Each row was made from one small tree. The marks that hang from a mark follow it in brackets, in alphabetical order. Every link used is in the known rows. Write each row's tree.
Known rows
nase[romubos]: [ -1 -36  12  -6   0  22 -42  18 -13   6  28  27  -7  10  -2   5 -35 -17
 -48 -59   7  -9  29  13]
neso[teveror[nupor[gibi]]]: [  5 -37 -16  -3  -9   7 -13  18 -19  -2  31  28   4  21  10   7 -36  -4
 -51 -45  13  -4   8  17]
neso[teveror[ludu[romubos] muzaz nupor]]: [ 18 -32  42  28 -17 -11 -17   5 -46 -17  -2  18  -4  39  13 -12 -45 -15
 -63 -48  -6  12  41  26]
nupor[gibi teveror]: [ -6 -10   4  -9   7  22 -27  39   0  23  33  37 -11  11 -14  -4 -25   5
 -31 -50  17 -24   0   6]
gibi[nupor[teveror] zeler]: [ -2 -11  15  -7  12  26 -32  29  -1  58  16  34 -11 -17 -16   7 -24 -28
 -23 -54   9 -21  -3  19]
femak[teveror[ludu] zikived]: [  8 -38  20  15  -9   6 -52   0 -25 -52  31  29  -3  17 -15 -32 -28  26
 -15 -33  19  -3  14   9]
neso[teveror[muzaz nupor[gibi]]]: [ 11 -29  -7  -2  -9   2  -1  15 -28  -7  17  25   5  22   9   4 -48   6
 -60 -47  19  -4  30  13]
neso[teveror[muzaz]]: [ 20 -42  14 -11 -12   8 -18   9 -31  -7  18  18   3  12  -9   2 -39  -7
 -53 -44  34  -1  39  12]
romubos[nase zeler]: [  0 -38  53   5  -5   9 -41  19 -22   7  40  30   5  -8 -11  17 -31 -25
 -31 -62   8  -7  40  15]
gibi[nupor[teveror[muzaz]] zeler]: [  4  -5  21  -5  12  21 -20  26 -11  54   3  31 -10 -16 -17   5 -35 -18
 -31 -56  14 -21  17  14]
femak[zikived[teveror[ludu nupor]]]: [  0 -33  15  26 -12  -5 -33  -5 -26 -56  25  35  -2  24  13 -33 -32  29
 -12 -38   2   0  -3  14]
zikived[teveror[muzaz nupor]]: [  5 -20  17   5 -10  -2 -17   7 -25 -26  18  37   5  17  20 -20 -52  17
 -28 -51  17  -9  26  11]
nupor[teveror[ludu muzaz]]: [  5  -8  29  11  -3   5 -24  20 -30   0  13  28 -13  17  -8 -24 -32   4
 -38 -43  16  -4  27   9]
neso[teveror[ludu]]: [ 12 -44  16   4 -15   4 -34   9 -36 -13  26  19  -5  21  -5  -6 -25 -15
 -49 -32  21  11  18  20]
ludu[romubos[nase]]: [  6 -37  66   3 -15  12 -35  24 -12  25  29  21 -10  18  -9   8 -30 -31
 -35 -66   5  -5  35  19]
zikived[teveror]: [  3 -29  22  -8  -6  12 -41  16 -11 -15  33  38  -2  10  -2 -13 -32   7
 -18 -44  27 -15   8  11]
gibi[nupor[teveror[ludu[romubos]]]]: [  3  -6  50  20   1  14 -44  27 -14  35   4  33 -19  11  -3 -22 -27 -31
 -34 -49  -6 -13   3  25]
zikived[teveror[ludu nupor[gibi]]]: [-10 -11   9  17  -6  -4 -30  18 -23 -25  27  41  -9  29  19 -21 -39  25
 -31 -38   3  -5  -3  14]
gibi[nupor zeler]: [ -1 -24  16 -19   1  25 -37  22  -9  44  22  27  -9  -9  -9  23 -28 -22
 -29 -54  14 -14   6  22]
ludu[romubos]: [  7 -32  45  -7  -8  16 -43  26 -12   8  26  25  -9  27  -6   5 -31 -11
 -34 -60   9 -14  23  18]
neso[teveror[ludu muzaz nupor[gibi]]]: [  7 -25   2  15 -11  -7  -7  11 -42 -17  12  22  -2  31  12  -6 -46  10
 -65 -38  10   9  28  16]
femak[zikived[teveror[ludu[romubos]]]]: [  6 -33  58  25  -7   2 -53   7 -19 -43  16  32 -11  31 -14 -28 -26  21
 -13 -42  -2 -11   7  16]
femak[teveror[muzaz]]: [ 13 -25  21  -5  -8  10 -36  12 -24 -23  23  33   3  11  -8 -18 -48  14
 -30 -47  35 -11  43   5]
femak[teveror[ludu]]: [  5 -27  23   9  -9   6 -52  12 -29 -28  31  32  -6  21  -5 -26 -33   7
 -28 -34  23   1  20  12]
femak[teveror[ludu muzaz nupor] zikived]: [ 11 -28  16  29 -13  -7 -29  -9 -38 -63  15  28   4  22   6 -39 -48  36
 -24 -39  11   3  31   8]
nupor[gibi[zeler] teveror]: [-10  -8   7  -7  19  23 -26  42   0  42  28  34 -15   6 -27  15 -21   2
 -28 -56   8 -27   0   9]
nisek[muzaz]: [  4 -40  11 -29 -19  26 -30  26 -12   5  37  13  -3   9  -1   7 -30   7
 -43 -44  36 -15  23   6]
ludu[romubos[zeler]]: [  4 -33  63   5   2  12 -55  27 -19  -2  24  34   2  14 -11  15 -33 -16
 -34 -66  -6 -21  34  21]

Write each row's tree
[  7 -28  35  15  -9  -2 -35  -2 -31 -55  13  29  -5  16 -11 -32 -36  40
 -19 -35  21  -5  22   5] => femak[zikived[teveror[ludu muzaz]]]
[ -9  -6  13   9  -1  -1 -15  24 -34   7  14  24 -13  28   4  14 -42  24
 -49 -51  -4  -1  25  14] => teveror[ludu muzaz nupor[gibi[zeler]]]
[ 13 -31  27  17 -10   1 -42  -3 -35 -57  17  27  -1  16 -17 -35 -39  36
 -22 -35  25  -2  34   4] => femak[teveror[ludu muzaz] zikived]
[ -1 -14   0  -8  -8   7  -9  24 -21  -4  24  29  -2  23  14   4 -50  22
 -46 -56  14 -11  27   9] => teveror[muzaz nupor[gibi]]
[ 12 -41  34  27 -16  -6 -29   8 -38 -12  12  20  -5  41  14  -9 -34 -25
 -54 -47 -11  12  21  30] => neso[teveror[ludu[romubos] nupor]]
[  1   1  31  12   8  12 -26  22 -25  43  -2  29 -17  -7 -14  -6 -33 -15
 -35 -46   5 -10  16  17] => gibi[nupor[teveror[ludu muzaz]] zeler]
[-14 -13   6   8   1   5 -25  27 -25  12  28  27 -14  27   5  16 -31  13
 -42 -49 -10  -1   4  18] => teveror[ludu nupor[gibi[zeler]]]
[ 18 -41   2   2 -16   0  -5   3 -34 -15  16  21   8  17  14  -2 -48  -9
 -54 -48  20   5  37  17] => neso[teveror[muzaz nupor]]
[ -7 -22   7  23  -5  -3 -30   7 -19 -49  27  38  -6  26   8 -26 -33  44
 -18 -36   1  -8 -10  10] => femak[zikived[teveror[ludu nupor[gibi]]]]
[  8 -11  79  34  -6  -1 -22  24 -28  24   5  23 -19  21 -14 -20 -34 -24
 -42 -58  -3   0  45  15] => nupor[teveror[ludu[romubos[nase]] muzaz]]
[ -4  -9   8   8 -11  -3 -15  20 -34 -13  18  27 -10  32  17  -6 -47  26
 -51 -46   7   1  26  11] => teveror[ludu muzaz nupor[gibi]]
[ -5  -3  43  19   7  11 -38  42 -11  20  15  35 -23  32 -15 -14 -24   0
 -39 -49  -7 -18   5  15] => nupor[gibi teveror[ludu[romubos]]]
[  0  -7  38  20  -9  -4 -21  26 -32  -5   6  26 -15  45  13  -5 -49  17
 -55 -55 -10  -5  32  18] => teveror[ludu[romubos] muzaz nupor[gibi]]
[ 13 -35   6  13 -10   3 -23  -6 -24 -54  21  32  12  14   4 -29 -50  32
 -18 -49  18  -9  32   5] => femak[teveror[muzaz nupor] zikived]
[  3 -38  83  16  -3   7 -47  25 -20  14  28  28   0   6 -14  18 -32 -35
 -34 -71  -8 -12  46  22] => ludu[romubos[nase zeler]]
[ -2 -25  -2  24  -5   1 -36   7 -22 -51  30  35  -2  25   3 -30 -37  41
 -22 -36   4  -6   3  10] => femak[teveror[ludu nupor[gibi]] zikived]
[  9   0  56  21   0  10 -33  25 -23  30 -10  31 -18  10  -5 -25 -38 -20
 -42 -51  -2 -12  23  21] => gibi[nupor[teveror[ludu[romubos] muzaz]]]
[ 16 -37  18   1  -7  11 -36   1 -21 -47  23  29   7   7 -19 -24 -43  32
 -17 -45  33 -14  36   1] => femak[teveror[muzaz] zikived]
[ -8  -5  14   8   4  12 -32  35 -14  11  28  35 -19  20 -12 -15 -23   8
 -35 -40   9 -13  -1   9] => nupor[gibi teveror[ludu]]
[ 15 -36  11  17 -18 -10 -10  -1 -49 -24   9  19   2  27  17 -12 -44  -5
 -59 -39  10  17  36  20] => neso[teveror[ludu muzaz nupor]]
[ 10 -19  29  11 -10   1 -40   9 -38 -33  17  31  -5  19  -5 -28 -43  19
 -35 -37  28   1  42   8] => femak[teveror[ludu muzaz]]
[ -5 -28  -6  10   8  11 -32  13  -8 -21  32  35   3  12 -14   0 -35  33
 -14 -52   2 -19   4   8] => femak[teveror[nupor[gibi[zeler]]] zikived]
[ -5  -1  13  -6  18  18 -15  40  -9  38  15  32 -13   5 -27  12 -33  12
 -36 -57  13 -27  20   4] => nupor[gibi[zeler] teveror[muzaz]]
[  1 -25  43  20 -15  -2 -35  17 -29  -9  18  25 -11  43  19 -10 -37  -7
 -41 -55 -14   4  20  25] => teveror[ludu[romubos] nupor]
[  4 -18  67  34  -5 -11 -37  15 -47 -25   4  31  -1  31  13  -3 -49  -1
 -49 -63 -23  -3  51  24] => teveror[ludu[romubos[zeler]] muzaz nupor]
[  6 -20  79  23  -1  -3 -49  21 -43 -17   5  28  -4  23 -11   2 -41  -1
 -46 -59 -10 -10  54  20] => teveror[ludu[romubos[zeler]] muzaz]
[ -3   3  19   9   4   8 -20  32 -24   7  14  32 -19  20 -12 -18 -34  20
 -44 -42  14 -12  21   5] => nupor[gibi teveror[ludu muzaz]]
[ -3 -22  19  19 -12  -6 -33   7 -30 -32  25  38  -5  27  23 -27 -38  10
 -25 -39   5   3   4  18] => zikived[teveror[ludu nupor]]
[  3 -12   0   3  -3   3 -20  17 -22 -21  23  39   5  19  10 -16 -56  29
 -38 -50  19 -14  32   5] => femak[teveror[muzaz nupor[gibi]]]
[-11  -1  45  20  17  12 -38  45 -11  40  11  32 -27  28 -28   6 -19  -4
 -37 -55 -18 -20   5  17] => nupor[gibi[zeler] teveror[ludu[romubos]]]
[ -5 -28  -2   7  -3   6 -25  11  -6 -39  31  41   2  17   5 -17 -36  39
 -12 -46   8 -20  -8   7] => femak[zikived[teveror[nupor[gibi]]]]
[ -7  -9  39  28  -4  -5 -36  25 -20 -17  15  42 -14  43  16 -20 -39  16
 -35 -48 -14 -10   2  21] => zikived[teveror[ludu[romubos] nupor[gibi]]]
[-14  -2  16   9  15  14 -32  39 -13  32  23  33 -23  15 -24   5 -18   6
 -34 -46  -1 -16  -1  12] => nupor[gibi[zeler] teveror[ludu]]
[  1 -20   4   9  -3   2 -14   8 -14 -43  19  38   4  17   4 -20 -47  51
 -20 -48  13 -20  11   3] => femak[zikived[teveror[muzaz nupor[gibi]]]]
[ -7 -16  -1   1  -3   6 -23  22  -9 -14  33  44  -1  20  16 -11 -41  22
 -26 -48  11 -17  -1  10] => zikived[teveror[nupor[gibi]]]
